Every row comes from one small tree of marks. The marks that hang from a mark follow it in brackets, in the order of their numbers. Every link used is in the known rows. Which tree was each row made from?
Known rows:
z158[z604]: [-0.04  0.50 -0.51 -1.41  3.23 -0.12 -0.53  0.87 -2.08 -0.45  0.63  0.03
  1.00 -0.56 -0.46  0.39  2.84 -0.61]
z873[z158 z246[z604] z402]: [-2.29 -3.11 -1.80  1.26 -1.39  0.38  1.62  0.74 -1.40  0.22  1.59 -1.11
 -1.09 -0.37  2.60 -0.86 -2.42  1.68]
z402[z604 z873]: [ 0.63  0.49  0.87 -0.72  1.45 -0.88 -2.60  2.85  2.21 -2.90 -2.46 -0.70
 -0.06 -0.34 -1.58  1.67  3.75  0.99]
z246[z873]: [ 0.90  3.31  0.80 -1.75 -0.14 -0.94  0.46 -1.20 -0.72  3.85  2.85 -0.87
 -1.58 -0.78 -1.02  3.33  4.23 -1.25]
z544[z873[z246 z402]]: [-1.06  0.26 -0.38  2.49 -4.36  4.89  2.72 -1.14  1.00  2.00  0.36 -0.48
 -1.29  1.02  3.85  2.92 -0.69 -0.69]
z158[z604 z873[z246 z402]]: [-2.05  0.47 -1.03  0.56  1.63 -0.88 -0.24  1.16  0.43  2.19  3.38  1.71
  0.12  1.25  1.00 -1.61 -0.59  0.42]
z246[z604[z158] z873]: [ 2.05  2.02  1.77 -2.51  1.15 -5.92 -0.42 -2.68 -2.82  0.97 -1.26  0.97
 -1.61 -1.49 -3.94 -1.24 -1.10 -1.89]
z246[z604[z402]]: [-0.05  0.37  0.95 -1.31  2.40  0.75 -2.28  0.55 -2.40 -2.45 -0.80 -0.62
  1.97  0.02 -1.16 -1.32  1.08 -0.62]
z158[z604[z402[z873]]]: [-0.27 -1.16  0.90 -0.12  1.96 -0.40 -4.52  4.70  0.89 -3.81 -1.02 -1.04
  2.98 -1.63 -2.15 -1.59  1.85  1.13]
z604[z158]: [ 2.82  1.03 -0.62 -1.14 -1.09  0.16 -0.25 -0.21 -3.03  1.40 -1.75 -1.15
 -1.33 -0.67  0.27 -0.13 -0.62 -2.14]
z158[z604 z873]: [-0.71  2.77 -0.04 -2.40  3.87 -1.61 -1.14  1.14  0.33  0.42  2.96  1.17
  0.98  0.77 -1.92 -0.68  3.32 -0.35]
z246[z873[z158]]: [ 0.74  0.69 -0.52 -0.81 -1.62 -0.38  2.21 -0.74  1.02  3.00  3.23 -1.93
 -1.59 -1.82 -0.71  3.34  3.42  0.24]
z246[z873[z158[z604]]]: [ 0.27 -0.81 -0.48 -0.84  1.81 -2.69  1.81 -0.60  1.11  0.73  2.13 -0.07
  0.16 -2.55 -2.42  1.49  2.76  0.80]
z246[z604[z158 z402]]: [ 2.35 -0.60  0.89 -0.88  1.45 -1.35 -2.45 -0.39 -3.30 -2.76 -4.17 -0.08
  1.48 -0.75 -2.20 -3.61 -3.00 -1.52]
z158[z873]: [-0.26  4.27 -0.11 -2.38  0.49  0.64 -0.73  1.02  0.21  2.80  3.95 -0.66
 -0.78  1.44 -0.29  1.32  3.92 -0.99]
z604[z158[z873] z402]: [ 2.83  2.00  0.27 -0.75 -0.41  0.05 -2.17  0.24  0.16  0.76 -1.12 -0.10
  0.85  0.53 -1.88 -2.50 -1.33 -1.89]
z873[z402]: [-0.48  1.81 -0.09 -0.69 -2.02  2.62 -0.78  0.09 -2.58  3.11  2.34 -0.05
 -0.57  2.09  4.45  1.36  0.33 -0.04]
z873[z246[z604] z402]: [-2.16 -0.72 -0.50  0.34  0.08 -0.10 -0.15  0.26 -3.14  0.95  1.23 -0.07
 -1.13  0.63  2.30 -0.84 -1.61  0.10]

Write each row's tree:
[-0.05  2.88  0.88 -0.84  1.60 -0.16 -1.15 -1.12  1.99  1.09  0.54  3.19
  0.38  4.09  1.17  0.20  0.75  0.63]	z158[z873[z402[z604]]]
[-2.25  0.03  0.72  1.39 -2.01  1.86  1.84 -1.64 -0.18 -0.55 -0.50  0.73
 -0.74  1.05  2.06  0.60 -2.02 -0.25]	z544[z873[z246[z604] z402]]
[-0.74 -1.09  0.07 -0.05 -0.15 -2.20  1.30 -1.31  0.59  2.24  2.91  1.64
  0.37 -0.45  0.83  0.50 -0.41  1.88]	z246[z873[z158[z604] z402]]
[-0.74 -0.26 -0.13  1.22 -5.37  5.11  3.04 -1.44  2.07  0.78  0.81 -0.31
 -0.22  1.58  4.30  2.90 -0.90  1.15]	z544[z873[z158 z402]]
[ 2.62 -2.53 -1.09  2.43 -0.29 -0.34  0.63 -1.80 -0.74  0.20 -5.38  1.45
 -1.15  0.34  1.49 -0.97 -4.36 -0.88]	z873[z246 z402[z604[z158]]]
[-2.88  1.70 -0.07 -0.56  0.67 -1.65 -0.74  0.51 -0.76  1.94  3.43  1.02
 -1.12  1.97  0.94 -1.90 -1.18  0.30]	z158[z873[z246[z604] z402]]
[-0.74 -3.59 -0.59  2.84 -1.37  3.59  2.89 -0.22  2.95 -4.37 -2.50 -2.06
  1.40 -2.23 -1.46  0.23 -0.75  0.41]	z544[z873[z158 z246[z604[z402]]]]
[-1.74 -3.90 -1.55  3.40 -2.31  3.21  4.13 -0.51  2.68 -1.17 -0.31  0.36
  0.52 -0.79  2.43  0.95 -2.18  1.46]	z544[z873[z158[z604] z246 z402]]
[-1.51 -2.26 -1.11  1.54 -1.43  1.95  4.26 -0.52  2.07 -2.68 -0.89 -2.09
 -0.94 -2.13 -1.00  1.61  0.41  0.29]	z544[z873[z158 z246[z604]]]
[-1.88  1.96 -0.63 -1.31  2.60 -2.12 -0.17  1.26 -0.19  0.66  2.81 -0.68
 -1.23 -0.03 -2.36 -0.89  2.05 -0.75]	z158[z873[z246[z604]]]
[ 3.02 -0.52  0.44  0.37  0.07 -0.60 -0.77 -2.50 -1.42 -0.24 -5.08  2.80
 -0.20  1.96  1.62 -0.99 -3.73 -0.61]	z873[z402[z604[z158]]]
[ 1.14  2.97  0.32 -1.26 -2.36 -1.00 -1.50 -0.69 -1.16  3.78  1.24  1.62
 -1.26  2.70  1.86 -2.03 -3.39 -0.96]	z604[z158[z873[z402]]]
[-0.60 -3.30 -0.56  1.96  1.70 -0.21 -3.07  5.40  1.50 -3.51 -1.28 -2.30
  1.95 -3.24 -2.35 -1.49  1.22  0.85]	z158[z604[z402[z873[z246]]]]
[ 0.33 -1.51  0.40  2.10 -2.43  3.98  3.18 -2.85  4.26 -2.23 -3.09  1.82
  0.82  2.15  2.50  2.80 -0.85  1.52]	z544[z873[z158 z402[z604]]]
[ 0.24 -0.81  1.09 -0.69  0.88 -1.84  0.07 -0.96  0.79 -1.18  0.75 -0.79
  1.25 -1.84 -3.18 -0.23  0.94  0.86]	z246[z604[z402] z873[z158]]
[-1.04  0.05  1.85 -1.25  0.85 -1.20 -5.01  4.15 -0.32 -4.11 -0.86 -1.72
  1.75 -0.86 -2.31 -1.79  1.25  0.96]	z246[z604[z402[z873]]]
[ 0.99 -0.72  0.59  0.73 -0.46 -1.14  1.80 -2.89  2.76  1.38 -0.18  1.97
 -0.36  0.89  0.75  2.40  0.31  1.73]	z246[z873[z158 z402[z604]]]
[ 1.95 -2.53 -0.59  1.17  1.15 -1.07 -0.91  0.23 -2.69 -2.41 -4.37 -1.20
  0.55 -2.36 -2.43 -3.67 -3.59 -1.85]	z873[z246[z604[z158 z402]]]
